Known rows, with every step that occurs:
tibo > nuni > mopid > kevuf > zere > beziluk: [ 0.131 -2.527 -1.402 -1.223 -3.020  4.815  0.358 -3.450  0.004 -3.687
  2.562 -1.970 -0.656  0.119 -1.815  0.774  0.102 -3.360  0.878  1.780
  0.697 -3.136  0.720 -0.809  1.720  0.564 -1.540  0.146]
tibo > kevuf > nuni > mopid: [ 1.042 -1.975  0.983  0.971 -0.898 -1.029  0.866 -3.801  0.439 -2.325
 -3.027  0.097  1.875  3.170 -2.278  1.420 -0.128  2.641  4.699  2.641
  0.736 -3.511 -0.696  0.136  2.331  0.322 -2.547  1.095]
tibo > mopid > nuni: [ 0.119 -1.327  1.184 -0.467 -1.117 -3.480 -0.090 -1.522  0.875  1.221
 -0.623 -0.033  0.738 -0.306 -2.243  1.244  1.544  1.818  3.053  2.624
 -1.768 -3.528 -0.234 -0.867  3.232  0.565 -0.795  0.958]
tibo > mopid > zere > kevuf > nuni: [ 0.830 -2.400 -0.850  3.505 -1.793 -3.245  1.004 -2.239  0.304  0.835
  1.980 -1.573  0.957 -0.555 -2.491 -0.092 -0.290  1.432  2.047  1.087
  2.180 -2.307 -0.443 -0.157  5.405  0.502 -0.252  0.225]
mopid > tibo: [ 1.803 -1.368  0.698 -0.082 -0.808 -0.920  0.637 -0.468  1.520 -4.173
  0.774  0.289 -0.020  0.081 -1.201  0.900 -0.422 -0.186  1.648  1.539
 -1.238 -2.105 -0.279 -1.773 -2.280  0.172  0.404  1.355]
zere > kevuf > nuni > tibo: [ 1.656 -3.790  1.182  1.498 -1.335 -3.171 -0.942 -2.521  2.040 -5.210
 -1.182 -0.104  1.458  1.537 -1.119 -1.037 -1.379  0.894  3.743  2.541
  0.589 -2.105 -0.869 -0.751  0.193  0.230 -1.096  1.087]
zere > beziluk: [-1.273 -0.917 -1.138 -0.553 -2.189  3.359 -2.066 -0.907 -1.287 -1.151
  0.629 -0.543 -1.343 -0.476 -0.497  0.324 -0.912 -0.597 -0.251 -0.109
  0.384  0.358  0.387 -0.387 -3.470  0.110 -0.754 -0.984]
zere > kevuf > tibo > nuni > mopid: [ 3.135 -2.809  1.054  1.524 -0.098 -6.188  1.928 -3.453  0.866 -3.624
  1.718  0.325  0.807  1.837 -1.263  0.079  0.823  3.057  3.258  3.146
 -0.007 -3.325 -0.906 -0.106  3.654  1.715 -1.845  1.061]
tibo > kevuf > nuni: [-0.014 -1.728 -0.140  2.667 -2.435  1.505 -2.139 -3.053 -0.517 -3.289
 -3.576  0.042  1.900  1.807 -1.598  0.304  0.323  1.864  4.260  1.264
  0.369 -1.318 -0.792 -0.286  0.850 -0.165 -2.169  0.444]
nuni > tibo: [ 1.781 -2.028  2.608 -1.065 -0.009 -0.494 -0.084 -1.202  2.697 -4.434
 -0.885 -0.429  1.185  1.870 -0.054 -0.829 -0.678 -0.561  2.411  1.683
 -0.263 -2.188 -0.539  0.142 -1.707 -0.142 -0.469  1.221]
ribo > zere > mopid: [ 1.723 -0.621  3.581 -1.290 -0.745  1.135  3.016 -1.837 -1.102  3.645
  2.570  1.346 -0.717 -1.918 -1.097 -0.897 -1.932  2.128 -3.543 -0.152
  0.754  1.152  1.008 -1.314  1.997 -0.346  0.912 -0.179]
kevuf > tibo: [ 3.044 -1.302  1.141  1.808  0.084 -1.477  0.646 -1.778  0.866 -3.730
  3.102  0.559  0.754  1.751  0.395 -1.037 -0.858  0.743  1.173  1.264
  0.594 -1.181 -0.373 -0.677 -0.778  0.529 -0.604 -0.227]
beziluk > zere > mopid > kevuf > nuni: [ 1.610 -2.621  0.991  2.919 -2.605  3.207  0.645 -3.192 -1.191 -4.291
 -1.362 -0.669  0.083 -0.910 -5.330  0.079 -0.781  5.191  2.129  1.507
  1.417 -0.614  0.746 -2.244 -1.545 -0.379 -1.300 -0.193]
kevuf > mopid > zere > beziluk: [-0.101 -1.430 -0.491  0.273 -1.743  4.579  1.350 -1.819  0.111  0.006
  3.973 -2.813 -1.046  0.346 -1.261  0.807 -1.711 -1.965 -0.834  0.115
  2.282 -2.480  0.537  0.359 -0.277 -0.471 -0.160 -1.394]
tibo > mopid: [ 1.310 -0.424  2.045 -0.211 -0.695 -2.541  1.987 -1.440  0.550  2.740
  0.533 -0.649  1.374  0.545 -0.384  0.501  1.728  0.498  2.170  0.966
  0.079 -2.118 -0.273  0.551  2.316  0.730 -0.528  0.475]
mopid > kevuf: [ 1.707 -1.881  0.368  0.669 -0.963  3.667  0.216 -1.265 -0.592 -2.759
 -1.928 -0.727  0.132 -1.373  0.097 -0.231 -0.019 -0.376  0.634  0.895
 -0.328 -0.186  0.482 -1.524 -1.001  0.025 -0.756  0.976]
ribo > zere > kevuf > nuni: [ 0.250 -2.129 -0.869  1.889 -1.380 -3.115 -1.069 -2.154 -0.786  1.710
  0.460  1.851  0.197 -0.465  0.212 -0.911 -0.989  2.320 -0.614 -0.045
  1.090  1.612  0.168 -1.832  4.996  0.489 -0.172  0.097]
mopid > zere > kevuf: [ 1.921 -1.566 -0.701  1.497 -0.310 -1.272  2.402 -0.296 -0.330 -0.142
  4.179 -2.381 -0.350 -3.157  0.573 -1.793 -0.990 -1.424 -1.980 -0.224
  1.986  0.015  0.197 -0.093  2.419  0.218  1.393  0.595]
ribo > zere > kevuf: [ 2.044 -1.465  0.458 -0.670 -0.242 -2.611  1.021 -1.081 -1.379  3.000
  2.504  1.443 -0.448 -2.673  3.629 -2.434 -0.722  0.013 -4.059 -1.021
  0.692  3.543  0.781 -1.858  3.497  0.677  1.156  0.752]
beziluk > zere: [ 1.732  0.619  1.018 -0.569  0.042  1.408  1.045 -0.030 -0.505 -3.341
  1.338 -0.928 -0.442 -0.650 -1.327 -1.555  1.443  4.099 -0.920 -1.448
  1.387  2.175  1.162 -0.749 -4.252 -0.160  0.698 -0.362]
tibo > nuni > mopid: [ 0.506 -1.083  0.694 -0.121  0.221 -3.690  1.130 -2.038  0.988 -1.152
 -1.131  0.144  0.505  2.028 -2.367  1.503  1.601  2.877  3.064  2.156
 -0.750 -3.416 -0.721  0.862  4.034  1.052 -1.677  0.969]
tibo > mopid > nuni > kevuf > zere: [ 1.245 -1.512  0.509 -1.999 -0.800  2.421  2.006 -3.180  0.835 -0.713
  3.109 -2.197  1.481  0.940 -0.795  1.536  1.323 -4.567  1.372  2.680
  0.506 -4.663  0.232 -0.578  5.650  0.022 -2.140  1.315]
mopid > nuni > kevuf: [ 0.771 -2.063  0.528 -0.651 -0.118  2.774 -1.620 -2.110 -1.037 -2.905
 -2.419 -0.655  0.442  0.229 -0.804  2.015  0.647  0.583  2.015  2.530
 -1.106 -2.104 -0.273 -1.099  0.408 -0.144 -3.342  1.313]
nuni > mopid > tibo > kevuf > zere > beziluk: [ 1.375 -2.328 -0.083 -2.169 -3.417  5.015  1.262 -3.885  0.417 -5.048
  3.186 -1.911  0.211  0.965 -0.637  0.576 -0.815 -4.678  1.508  2.012
  0.878 -3.539  0.413 -1.016 -1.533  0.153 -1.160  0.842]
nuni > tibo > mopid: [ 2.698 -2.033  4.148 -1.060 -0.830 -2.964  1.835 -2.357  2.650 -0.714
 -0.215 -1.035  2.347  2.057 -0.324 -0.155  1.167  0.070  4.096  2.289
 -0.107 -3.898 -0.760  0.690  0.937  0.621 -0.899  1.428]
beziluk > zere > mopid > kevuf: [ 3.684 -2.144  2.964  0.586 -1.813  5.250  3.286 -2.368 -1.766 -4.412
  0.262 -1.681 -0.609 -3.228 -3.166 -1.282 -0.482  3.578 -0.521  0.954
  1.101  0.678  1.486 -2.402 -4.626 -0.376 -0.268  0.345]
beziluk > zere > mopid > tibo > nuni: [ 2.354 -1.910  1.913  1.105 -2.500 -1.339  1.136 -2.049  0.377 -6.550
  1.089 -0.419 -0.431 -1.089 -5.331  0.365  1.691  5.114  2.635  1.920
 -1.225 -2.115 -0.249 -1.482 -1.781  0.540 -0.297  0.909]

Rows:
[ 2.402 -2.486  1.159  0.534 -2.161  4.662  0.798 -3.349 -0.049 -2.188
  4.352 -3.299  0.269  0.626 -1.187  0.626 -0.385 -1.095  1.376  1.133
  2.261 -3.673 -0.003  0.517 -0.519  0.370 -1.877 -0.205]
nuni > kevuf > tibo > mopid > zere > beziluk
[ 2.005 -2.311  1.687 -2.042 -1.887  2.962  1.077 -3.444  2.520 -5.670
  1.739 -1.996  2.335  1.490  0.119 -1.236  0.234 -5.476  2.554  2.641
  0.091 -4.335 -0.199 -0.490  2.482 -0.426 -0.723  1.998]
mopid > nuni > tibo > kevuf > zere
[ 2.071 -1.296  2.133 -1.024 -1.241  4.631  4.562 -3.220 -0.878 -1.026
  4.435 -2.235  0.192 -1.029 -2.458  0.669 -1.451 -2.943 -1.111  2.009
  2.021 -2.449  0.645 -0.494  1.796 -0.647 -1.203  0.114]
nuni > kevuf > zere > mopid
[-0.065 -2.204 -0.546 -2.250 -2.937  5.080 -0.188 -3.639 -0.559 -1.597
  3.220 -2.334 -0.075  0.340 -1.177  1.695  0.332 -4.254  1.073  2.082
  0.808 -3.506  0.543 -0.791  1.228  0.213 -2.465  0.116]
tibo > mopid > nuni > kevuf > zere > beziluk
[ 2.516 -0.249  3.222 -0.070 -1.113  1.979  3.721 -1.418 -1.504 -2.280
  2.682 -1.198 -0.924 -2.383 -4.031 -1.201 -0.584  4.933 -1.417  0.026
  1.792  1.142  1.279 -1.101 -4.634 -0.513  0.605 -0.776]
beziluk > zere > mopid
[ 2.827 -2.216  1.990  0.455 -1.510  1.597  1.810 -2.438 -0.107 -0.405
 -1.539 -1.285  1.271 -0.922 -0.117  0.172  1.430  0.000  2.332  1.646
 -0.263 -1.829  0.244 -1.095  0.831  0.620 -1.163  1.358]
tibo > mopid > kevuf
[ 2.559 -2.384  1.289 -0.280 -0.075  1.884  2.238 -2.408  0.120 -2.618
 -1.922 -0.676  0.429  0.008 -0.655  0.688 -0.313  0.581  1.626  2.201
 -0.034 -2.102  0.485 -1.244  0.386  0.407 -1.447  1.541]
nuni > mopid > kevuf
[ 1.044 -1.213  2.134 -0.371 -1.376  0.151  1.347 -1.448 -0.719 -2.659
  1.096 -0.436 -1.093 -2.642 -5.321 -0.128 -0.354  5.397  0.202  1.871
 -0.370 -0.913  0.996 -2.170 -2.401 -0.431  0.150 -0.105]
beziluk > zere > mopid > nuni
[ 5.470 -3.295  3.707  1.505 -1.106  2.176  2.689 -3.963 -0.342 -3.690
  3.229  0.821  0.430 -0.562 -0.115 -1.848 -2.048  1.742 -0.575  1.901
  0.816 -0.597  0.643 -2.741 -0.385  0.320 -0.618  0.459]
ribo > zere > mopid > kevuf > tibo
[ 2.140 -3.282  4.580 -2.127 -0.897 -0.979  0.484 -2.619  2.356 -2.696
 -0.057  0.835  0.473  0.061 -2.298 -0.769 -1.831  1.911  1.230  3.063
 -1.220 -2.925  0.082 -1.745  0.608 -0.368 -0.175  1.546]
ribo > zere > mopid > nuni > tibo
[ 1.933 -3.802  1.081  1.832 -1.183 -2.120 -0.108 -2.355  2.734 -4.968
  0.523 -1.421  1.398  1.204 -1.846 -1.187 -1.676  0.420  3.175  2.167
  1.463 -3.119 -0.791 -0.154  1.630 -0.031 -0.447  1.208]
mopid > zere > kevuf > nuni > tibo
[ 1.490 -2.100  0.923  0.662 -2.636 -1.221  1.714 -2.499  1.301 -4.958
  2.821 -0.597 -0.002 -0.479 -4.733  0.991  0.960  0.283  2.395  2.785
 -1.239 -4.221 -0.586 -1.085  2.513  0.492 -0.209  1.068]
kevuf > zere > mopid > tibo > nuni
[ 1.794 -2.428  0.737  0.539 -0.794 -3.261  1.595 -2.378  2.438 -4.506
 -0.326  0.812  0.592  2.502 -3.735  2.540 -1.008  2.255  4.315  3.371
 -0.592 -4.772 -0.610 -1.709  0.353  0.505 -0.986  1.656]
kevuf > nuni > mopid > tibo
[ 1.266 -0.675 -0.330 -1.737 -0.109  4.700  2.093 -2.242  0.258 -1.611
  3.515 -2.165  0.955  1.131  0.698  0.700  0.360 -5.790 -0.586  0.995
  1.641 -2.276  0.358 -0.001  3.763 -0.336 -1.675  0.691]
nuni > kevuf > zere
[ 1.627 -1.836  0.711  0.725 -2.285  2.646  1.002 -2.421  0.641 -1.197
  5.159 -2.727 -0.109  0.220 -1.596 -0.043 -0.676 -0.838  0.856  0.596
  2.120 -3.423  0.097  0.558 -0.303  0.424 -0.313 -0.691]
kevuf > tibo > mopid > zere > beziluk
[ 3.851 -1.571  3.299 -0.168 -1.775  0.666  3.716 -1.584  0.272 -6.133
  2.914 -0.669 -0.742 -1.858 -4.450 -0.120 -0.917  3.717  0.497  1.623
  0.237 -1.132  0.743 -2.642 -5.946 -0.244  0.907  0.789]
beziluk > zere > mopid > tibo
[ 5.020 -2.923  1.274  2.391  0.312 -3.604  3.839 -2.705  1.088 -4.006
  6.417 -1.331  0.662  0.116  0.274 -1.853 -1.811  0.120  0.255  1.915
  2.381 -2.512 -0.236 -0.546  1.978  0.935  0.094  0.656]
nuni > mopid > zere > kevuf > tibo
[ 1.710 -1.714  0.293  2.730 -0.968 -3.070 -1.314 -2.263  0.853 -4.959
  1.188  0.556  0.836  1.810 -1.440 -0.445  1.812  2.633  3.138  1.677
 -0.943 -2.179 -1.144  0.102  2.304  1.141 -1.520  0.120]
kevuf > tibo > nuni
[ 0.795 -1.967  0.239  0.408 -2.650  6.212  1.147 -2.956 -0.409 -1.634
  2.717 -3.238 -0.173  0.415 -0.506  0.286 -1.273 -2.242  0.218  0.403
  2.186 -2.548  0.333  0.412 -1.280 -0.542 -0.785 -0.798]
tibo > kevuf > mopid > zere > beziluk
[ 4.297 -2.519  4.389 -0.648 -2.925  3.032  2.106 -3.741 -0.453 -4.009
 -0.250  0.270  1.202 -0.978 -0.202 -0.843 -0.673  0.536  1.184  1.710
 -0.693 -1.115  0.017 -2.217 -2.357 -0.237 -0.383  2.142]
ribo > zere > mopid > tibo > kevuf
[ 0.944 -2.335  1.419  0.338 -1.431  0.068  0.578 -3.277  0.115 -2.059
 -1.726 -0.287  1.167  1.123 -0.679  0.973  0.224  0.430  3.014  3.164
 -1.249 -3.343 -0.284 -1.467  1.478 -0.311 -1.747  0.663]
tibo > kevuf > mopid > nuni
[-0.059 -1.846 -1.706 -1.280 -3.025  6.957 -0.010 -2.367 -0.512 -2.765
  3.282 -2.052 -0.936 -0.939 -0.402 -0.030 -0.991 -5.046 -0.966  0.575
  1.235 -1.241  1.156 -1.334 -0.754 -0.057 -0.607 -0.361]
mopid > kevuf > zere > beziluk
[ 1.499 -2.501  2.022 -0.369 -0.871  3.336  0.208 -2.936 -1.742 -2.642
 -1.391 -0.969  0.074 -0.956 -2.739  2.020 -0.396  1.648  1.631  3.294
 -0.666 -2.564  0.010 -1.427 -0.493 -0.404 -3.298  1.057]
zere > mopid > nuni > kevuf
[-0.444 -1.618 -0.815 -0.160 -1.713  2.534  0.056 -1.831  0.477 -1.660
  2.580 -2.466 -1.066  0.279 -3.128  1.135 -0.292  0.354  0.879  0.728
  1.278 -3.513  0.028  1.116  1.263  0.376 -0.762 -0.262]
tibo > nuni > mopid > zere > beziluk
[-0.600 -0.831  0.041 -2.247 -1.828  3.568 -1.978 -1.338 -1.208  2.525
  1.646  1.265 -1.479 -0.565  1.490 -0.543 -1.054 -0.087 -3.177 -1.441
  0.485  2.077  1.087 -1.218 -0.305  0.137  0.058 -0.689]
ribo > zere > beziluk
[ 2.082 -1.562  0.049 -1.660 -0.386  3.072  4.205 -2.709  1.472 -1.989
  3.243 -1.853  0.762  0.498 -0.479  0.226 -0.374 -4.892 -0.058  1.933
  1.308 -3.550  0.902 -0.948  4.586  0.098 -0.369  1.267]
nuni > mopid > kevuf > zere
[ 2.632 -2.655  2.029  2.499 -3.641  2.058  0.338 -4.038 -0.374 -7.319
 -1.598 -0.495  1.385  0.554 -4.616  0.092 -0.128  4.670  4.535  2.104
  0.672 -1.832 -0.196 -2.048 -3.442 -0.359 -1.435  0.858]
beziluk > zere > mopid > tibo > kevuf > nuni
[-0.046 -1.431  0.920 -0.939 -1.511  0.280  2.131 -2.005  0.491 -0.493
  3.331 -0.666 -0.536 -1.899 -4.439  0.618 -1.299 -0.666 -0.083  2.930
 -0.407 -3.552  0.589 -1.680  3.059 -0.454  0.199  0.180]
kevuf > zere > mopid > nuni
[ 3.125 -2.974  2.741 -0.317 -1.535  2.375  0.249 -3.728 -0.853 -3.852
 -0.595  0.103  0.438  0.175 -1.641  1.655  1.256  2.158  1.600  2.330
 -1.147 -2.035 -0.468 -1.491  1.678  0.385 -3.041  1.920]
ribo > zere > mopid > tibo > nuni > kevuf
[ 1.412 -1.572  0.767  1.414 -0.302  1.210  2.482 -2.646  1.768 -1.539
  0.929 -2.504  1.470  1.870 -3.166  0.859 -0.652  0.999  2.719  1.485
  2.219 -4.871 -0.421  1.252  4.622 -0.253 -0.720  1.029]
tibo > kevuf > nuni > mopid > zere
[ 1.171 -2.610  0.369  2.596 -3.088  0.945 -1.650 -3.365  0.421 -5.781
 -3.065  0.251  1.869  1.881 -2.365  0.824  0.031  1.671  5.272  2.260
 -0.413 -2.625 -0.982 -1.402 -0.640 -0.080 -1.850  1.313]
mopid > tibo > kevuf > nuni
[ 2.493 -1.295  1.733  1.228 -0.501  3.548  4.033 -2.580  1.039 -0.799
  2.599 -3.348  1.489  1.138  0.000 -0.137 -0.507 -2.137  0.552  0.702
  2.234 -3.659 -0.160  1.000  2.937 -0.819 -0.034  0.262]
tibo > kevuf > mopid > zere
[ 3.420 -2.324  3.100  0.711 -0.524  3.239  4.026 -3.106  2.407 -2.926
  2.181 -3.621  2.120  2.160 -0.114 -0.575 -0.874 -2.362  1.786  1.552
  2.117 -4.789 -0.402  1.073  1.990 -0.888 -0.256  0.865]
nuni > tibo > kevuf > mopid > zere
[ 1.044 -2.176  1.456 -0.739 -2.426  3.122  0.534 -2.093  1.541 -1.263
  3.173 -3.237  0.099  0.287 -1.815  0.049 -0.581 -1.444  1.460  0.802
  1.669 -3.817  0.020  0.991 -0.723  0.099 -0.232  0.060]
nuni > tibo > mopid > zere > beziluk
[ 2.669 -2.032  1.615  0.354 -0.803 -1.414  3.188 -1.934  1.804 -3.317
  1.693  0.016  0.438  1.776 -0.814  1.652 -0.980 -0.782  1.952  2.555
 -0.555 -3.492 -0.245 -1.974 -0.985 -0.051 -0.110  0.758]
kevuf > mopid > tibo
[ 3.595 -2.835  2.130  0.100 -0.605  1.148  3.058 -3.065  0.909 -4.724
  0.671 -0.665  0.863  2.303 -0.231  2.534 -0.588 -1.147  2.652  3.249
 -0.300 -3.844 -0.371 -2.012 -1.414 -0.140 -2.067  1.295]
nuni > kevuf > mopid > tibo
